Each row was made from one small tree. Brackets hold a mark, then the marks that hang from it, in the order of their numbers. Every link used is in the known rows. Write each row's tree.
Known rows
[Q826 [Q146 [Q755 Q131 Q150]]]: [-1.204 -4.161  0.964 -2.946  1.494 -1.885 -5.383 -6.489  0.028  2.864
 -2.672  2.883  3.436  6.500 -2.795  0.147 -0.904 -3.755 -2.865 -1.085
 -3.738  0.073 -0.945]
[Q146 [Q755 Q150] [Q826 Q270]]: [-1.309 -4.366 -2.979 -0.432  1.844 -2.566 -3.062 -2.098  0.044 -3.502
  2.000 -0.130  6.360  5.216 -0.890  5.142 -1.513 -1.724 -1.177  1.906
 -3.200  0.569  1.644]
[Q270 Q826 Q912]: [-1.072 -1.008 -0.565  2.476  4.327 -4.321 -2.504 -0.789  1.858 -2.318
 -1.039 -4.959  0.793  3.912 -2.206  2.697 -3.595 -3.119 -1.110 -2.013
  1.559  5.432  0.845]
[Q146 [Q826 Q270]]: [-1.094 -2.942 -3.379  1.321  5.937 -6.286 -0.391  0.251 -0.184 -4.603
  3.233 -3.217  2.530  3.573 -1.417  5.668 -2.283 -2.436 -1.332  3.137
 -2.052 -0.168  2.895]
[Q826 [Q146 [Q755 Q150]] [Q270 Q912]]: [-1.933 -6.595  0.141 -1.459  0.692 -2.846 -4.550 -6.245  1.042 -0.299
 -1.698  1.075  4.809  2.818 -1.589  4.195  0.269 -4.986 -1.507 -2.491
 -5.016  3.352 -0.644]
[Q150 [Q755 Q146] Q972]: [-1.907  2.011  1.626 -3.042  6.688  0.877 -2.179  2.869 -3.072 -1.941
 -1.790 -3.220  0.024  1.420  1.164  8.408 -2.881 -2.764 -2.319  2.861
  2.458  1.148  4.757]
[Q825 Q981]: [ 2.059  0.025  0.435 -0.074  4.922 -4.569 -2.178 -2.107  0.020 -3.914
 -0.681 -2.020  0.587  4.873 -0.830  5.702 -1.472 -1.732 -1.104  0.479
  1.238  3.973  1.776]
[Q270 [Q826 [Q146 [Q755 Q150]]]]: [-0.526 -1.180 -2.108  0.039  1.854 -3.185 -4.203 -4.462  0.692  1.067
 -0.660  2.449  4.751  7.125 -2.364  1.288 -2.104 -2.339  0.527  0.222
 -2.866  3.256 -1.682]
[Q755 Q150]: [-0.652 -3.305 -3.413 -0.049  2.912 -4.588 -2.691 -1.811 -0.453 -1.701
 -1.017  0.203  1.670  3.627 -2.096  3.219 -3.404 -3.230 -2.183 -1.168
  0.731  2.095  1.106]
[Q150 [Q755 Q131]]: [-2.131  0.229  0.178 -1.380  6.364 -3.181 -3.124 -2.612 -0.363 -0.081
 -2.218 -4.548 -0.202  6.285 -0.174  3.915 -1.711 -3.077 -3.436 -0.263
  1.432  0.340  1.160]
[Q146 Q826]: [-0.364 -3.241 -2.779  0.633  3.266 -4.921 -0.325  0.492 -0.762 -2.522
  1.893 -3.804  0.397  3.271 -1.912  4.062 -4.204 -1.800 -2.227  1.615
  0.584  2.206  3.114]
[Q150 [Q755 Q131 Q146] Q972]: [-2.712  2.412  3.991 -4.062  8.348  1.423 -3.792  1.011 -2.466 -0.590
 -2.541 -2.069  0.638  2.974  1.402  5.946 -2.957 -2.347 -3.491  2.485
  1.564 -1.625  4.071]
[Q146 [Q755 Q150] [Q826 [Q270 Q912]]]: [-2.108 -5.889 -1.326 -0.428  0.213 -1.700 -3.549 -3.001  1.103 -2.630
  0.935 -1.469  5.844  2.883 -0.158  5.009 -1.184 -2.323 -2.351 -0.801
 -2.695  3.652  1.537]
[Q826 [Q146 [Q755 Q825]] Q270]: [-1.118 -5.178 -1.113 -0.233  2.399 -1.990 -3.741 -3.004  1.971 -0.281
  1.054  0.709  3.230  4.992 -1.984  3.937 -0.281 -4.468  0.267  0.861
 -5.968  1.199 -0.257]
[Q146 [Q755 Q131 Q150] Q826]: [-0.937 -3.528 -0.247 -1.815  1.128 -1.048 -4.492 -3.500  0.379  0.087
  0.224  0.348  4.964  6.575 -1.312  1.055 -2.528 -0.819 -3.599  0.415
 -1.422  0.163  1.113]
[Q150 Q972]: [-0.414 -1.117  0.138 -1.348  5.109 -2.431 -2.727  2.119 -1.109 -3.665
 -1.677 -3.239 -0.834  1.487 -2.577  5.702 -3.184 -3.696 -1.247  0.829
 -0.412  0.089  3.528]
[Q146 [Q755 Q131 Q825] [Q826 Q270]]: [-1.723 -4.017 -0.256 -0.099  3.704 -0.728 -4.257 -1.703  2.782 -1.372
  3.164 -0.810  4.903  7.194 -0.659  2.494 -1.629 -1.589 -1.284  2.248
 -4.209 -1.418  0.917]
[Q270 [Q826 Q146] Q912]: [-1.056 -2.622 -0.646  2.148  3.975 -6.357 -2.040 -2.866  1.293  0.971
 -0.801 -2.594  0.728  3.327 -2.376  1.602 -3.188 -3.875 -0.391 -0.911
 -1.313  5.749 -0.675]
[Q150 [Q755 Q131 Q146 Q825] Q972]: [-2.699  0.804  2.774 -3.192  6.700  2.316 -4.379  1.918 -0.398  1.506
 -1.539 -0.486  1.325  3.534  2.401  4.733 -4.271 -1.441 -2.240  2.315
  0.935 -0.768  3.004]
[Q150 [Q755 Q825]]: [-1.892 -1.802 -3.414 -0.002  3.538 -2.921 -2.017 -0.290  1.266  0.334
 -0.768 -3.842 -0.285  5.748  1.222  5.177 -3.169 -1.840 -1.354 -0.047
  1.869  3.387  0.538]

Which tree is each row?
[-1.192 -5.706 -0.121 -2.011  0.365 -1.402 -5.892 -5.892  2.746  4.962
 -1.585  4.790  4.178  6.924 -1.858 -1.009 -2.716 -2.304 -1.657 -0.868
 -4.111  0.823 -1.818]  [Q826 [Q146 [Q755 Q131 Q150 Q825]]]
[-0.311 -4.835 -1.750 -0.227 -0.621 -0.253 -2.558  0.345  1.847 -0.267
  2.161 -2.450  2.002  5.470 -1.523  3.132 -3.614 -1.052 -1.369  0.910
 -1.009  3.469  1.944]  [Q146 [Q755 Q825] Q826]
[-1.857 -5.045 -2.219  1.543  4.097 -5.564 -0.880 -0.512  0.620 -3.707
  2.243 -4.763  2.306  1.046 -0.657  5.393 -2.425 -3.319 -2.151  0.572
 -1.269  2.896  2.551]  [Q146 [Q826 [Q270 Q912]]]
[ 1.291 -1.402  0.207 -0.119  4.039 -1.725 -1.069  0.857  0.539 -0.937
  3.288  1.758  3.370  4.394  2.112  5.045 -4.781  1.560 -0.869  4.354
  2.274  4.727  3.619]  [Q755 [Q146 Q826] [Q825 Q981]]
[-2.726 -0.326  1.275 -1.642  5.915  0.309 -3.499 -0.700  0.280  2.305
 -0.675 -0.470  1.435  5.666  1.746  3.578 -3.986 -2.024 -3.557  0.945
  2.591  1.047  2.407]  [Q150 [Q755 Q131 Q146 Q825]]
[-1.202 -4.180 -0.225 -1.562  0.746  0.932 -6.580 -3.887  2.705  1.865
 -1.626  2.742  4.328  7.348 -1.208  0.056 -2.979 -2.002 -2.795 -2.023
 -1.600  0.679 -0.475]  [Q146 [Q755 Q131 Q150 Q825]]
[ 0.971 -0.345  1.252 -2.248  4.547  0.300 -4.133  0.818  0.538 -0.824
 -1.038  6.320  4.539  2.397  2.514  5.555 -4.704  0.993  0.228  2.659
  0.505  2.399  2.331]  [Q755 Q146 [Q150 Q972] [Q825 Q981]]
[-1.955 -5.413 -0.056  0.689  4.428 -6.137 -1.974 -3.706  0.508 -1.129
 -0.518 -2.324  0.916  0.412 -2.286  4.897 -0.828 -6.003 -1.405 -1.020
 -3.631  2.803  0.571]  [Q826 Q146 [Q270 Q912]]
[-0.986 -1.545  0.092 -2.555  5.891 -2.351 -4.917 -1.250 -0.190 -0.798
 -2.714  1.411  1.961  3.435 -1.383  2.080 -3.753 -2.420 -2.126  0.101
 -1.471 -2.711  1.181]  [Q755 Q131 [Q150 Q972]]
[ 1.037 -0.499  1.215 -1.950  5.187 -2.172 -5.811 -2.305  2.915 -0.033
 -1.942  4.979  4.244  5.208  1.906  2.359 -3.593  1.242  0.584  1.097
 -1.439 -0.413 -0.709]  [Q755 Q131 [Q150 Q972] [Q825 Q981]]
[-0.742 -2.566  1.717  0.290  1.272 -2.134 -3.789 -3.597  1.254  0.982
 -1.255 -3.083  2.077  4.543 -2.886  2.165 -1.388 -3.900 -0.686 -1.671
 -2.367  6.248 -0.621]  [Q270 [Q826 [Q146 Q755]] Q912]
[-1.553 -2.852 -0.216 -1.370  4.467 -2.019 -2.622 -1.089 -1.487  0.845
  1.413  2.905  4.626  4.061 -0.209  1.457 -5.424 -0.739 -4.501  2.390
  1.033 -0.395  3.846]  [Q755 Q131 [Q146 Q826] Q150]
[-1.604 -0.653  3.096 -3.510  6.391  0.589 -5.023  0.206 -1.819 -0.290
 -2.093  3.691  3.420  1.750 -0.472  2.799 -4.541 -2.472 -3.396  1.519
  0.197 -2.477  3.658]  [Q755 Q131 Q146 [Q150 Q972]]
[-1.098 -2.087  1.208 -3.594  2.191  0.859 -5.372 -0.732 -0.182 -0.766
 -0.584  0.799  4.770  4.454 -0.834  2.174 -3.275 -0.237 -2.177  1.704
 -3.205 -1.947  1.778]  [Q146 [Q755 Q131 [Q150 Q972]] Q826]
[-2.309  0.353  0.543 -2.103  6.094 -1.032 -4.427  0.620  1.036  0.707
 -2.143 -2.343  0.409  5.262  1.590  4.019 -3.473 -1.292 -1.151  0.977
 -0.443 -1.214  0.386]  [Q150 [Q755 Q131 Q825] Q972]
[-1.663 -5.537  2.005 -1.313  1.775 -2.323 -3.916 -4.660  0.534 -1.127
 -0.679 -2.660  2.088  1.934 -2.612  5.016  0.975 -6.237 -1.882 -1.753
 -4.878  3.529  0.684]  [Q826 [Q146 Q755] [Q270 Q912]]
[-1.041 -1.823  3.880  0.010  2.901 -1.628 -5.456 -5.359  2.012  2.039
 -1.662 -1.996  2.616  6.218 -2.772 -0.240 -0.936 -3.881 -1.866 -1.940
 -3.009  3.484 -1.331]  [Q270 [Q826 [Q146 [Q755 Q131]]] Q912]
[-2.212 -2.720 -1.016 -0.679  7.464 -3.023 -2.761 -1.679 -1.140 -1.420
  2.570  3.888  7.175  4.237  0.438  3.118 -3.754 -1.479 -3.634  3.665
 -1.398 -2.562  3.314]  [Q755 Q131 [Q146 [Q826 Q270]] Q150]
[ 1.643 -0.937  3.926 -1.778  2.670  0.702 -5.997 -3.883  3.212 -0.680
 -0.607  0.244  2.807  8.558 -0.269  2.572 -0.503 -0.781 -1.358 -0.472
 -0.881  2.652 -0.062]  [Q146 [Q755 Q131 [Q825 Q981]]]
[-2.130 -0.563 -1.001 -1.262  4.633 -1.620  0.039  1.554 -2.821 -0.809
  1.383 -3.960  1.131  3.276  1.623  6.661 -3.956 -1.193 -3.265  3.720
  3.052  3.257  4.767]  [Q150 [Q755 [Q146 Q826]]]
[-1.483 -1.768  1.109 -1.741  5.489 -1.149 -4.294 -2.243 -1.393  0.402
 -1.227  3.333  3.290  4.178 -1.521  1.652 -4.155 -2.912 -4.327 -0.045
  1.473 -0.063  2.999]  [Q755 Q131 Q146 Q150]
[ 0.831 -0.721  2.621 -0.606  5.681 -1.157 -2.499 -0.667  1.313  0.508
  2.610  2.631  4.066  5.539  1.809  2.650 -4.503  1.681 -2.112  3.863
  1.110  2.010  2.987]  [Q755 Q131 [Q146 Q826] [Q825 Q981]]
[-0.029 -0.274 -0.363  0.143  3.354 -2.919 -3.149 -2.635  0.461 -0.052
  0.100 -1.460  2.031  7.045 -3.441  2.286 -1.255 -3.205  0.382  0.799
 -2.995  3.214 -0.045]  [Q270 [Q826 [Q146 Q755]]]
[-1.221 -2.953  1.278 -2.982  1.361  2.267 -7.334 -1.576  2.443  0.729
 -2.414  3.094  4.062  5.370 -0.937  1.441 -3.189 -1.334 -1.423 -0.941
 -3.385 -1.405  0.244]  [Q146 [Q755 Q131 [Q150 Q972] Q825]]
[-2.073 -4.673  4.121 -1.795  3.456 -1.492 -5.428 -6.460  1.391 -0.023
 -1.456 -1.554  2.925  3.924 -2.639  2.854  1.162 -6.098 -3.149 -1.748
 -5.349  1.111  0.060]  [Q826 [Q146 [Q755 Q131]] [Q270 Q912]]
[-1.964 -6.399 -0.963  0.699  0.021 -0.743 -3.182 -0.724  3.214 -1.904
  2.381 -3.425  3.998  3.128 -0.069  4.829 -2.001 -2.095 -1.391 -0.226
 -2.946  4.025  1.619]  [Q146 [Q755 Q825] [Q826 [Q270 Q912]]]
[-1.334 -4.013 -2.416  0.251  3.302 -3.458 -4.570 -3.115  2.770  2.040
 -1.272  2.901  3.207  6.024 -1.000 -0.353 -4.737 -1.705 -2.335 -1.323
 -0.410  0.085 -0.675]  [Q755 Q131 Q150 Q825]
[-1.136 -3.887  0.276  1.551  0.446 -1.606 -4.265 -2.867  3.529  2.640
 -0.477 -1.082  2.527  5.410 -1.825  0.850 -2.991 -2.773  0.362 -1.522
 -2.729  6.857 -2.005]  [Q270 [Q826 [Q146 [Q755 Q825]]] Q912]
[-2.512 -5.256 -1.616  0.290  3.424 -2.749 -1.722 -0.712 -0.603 -1.905
  1.881  1.444  6.042  0.113  0.939  5.171 -3.911 -2.265 -3.234  1.103
 -0.071  3.226  3.790]  [Q755 [Q146 [Q826 [Q270 Q912]]] Q150]
[ 0.075  2.707  2.554 -2.980  6.072  1.335 -3.165  1.896 -0.262 -1.192
 -1.103  0.158  1.764  3.247  4.488  8.882 -3.299  0.879  0.246  3.520
  2.452  3.190  2.972]  [Q150 [Q755 Q146 [Q825 Q981]] Q972]
[-2.625  0.083  0.970 -1.739  6.583 -0.836 -1.462 -0.094 -2.082  0.804
  0.998 -2.875  2.050  4.826  1.866  4.434 -3.636 -0.811 -4.467  3.651
  2.455  0.687  4.190]  [Q150 [Q755 Q131 [Q146 Q826]]]
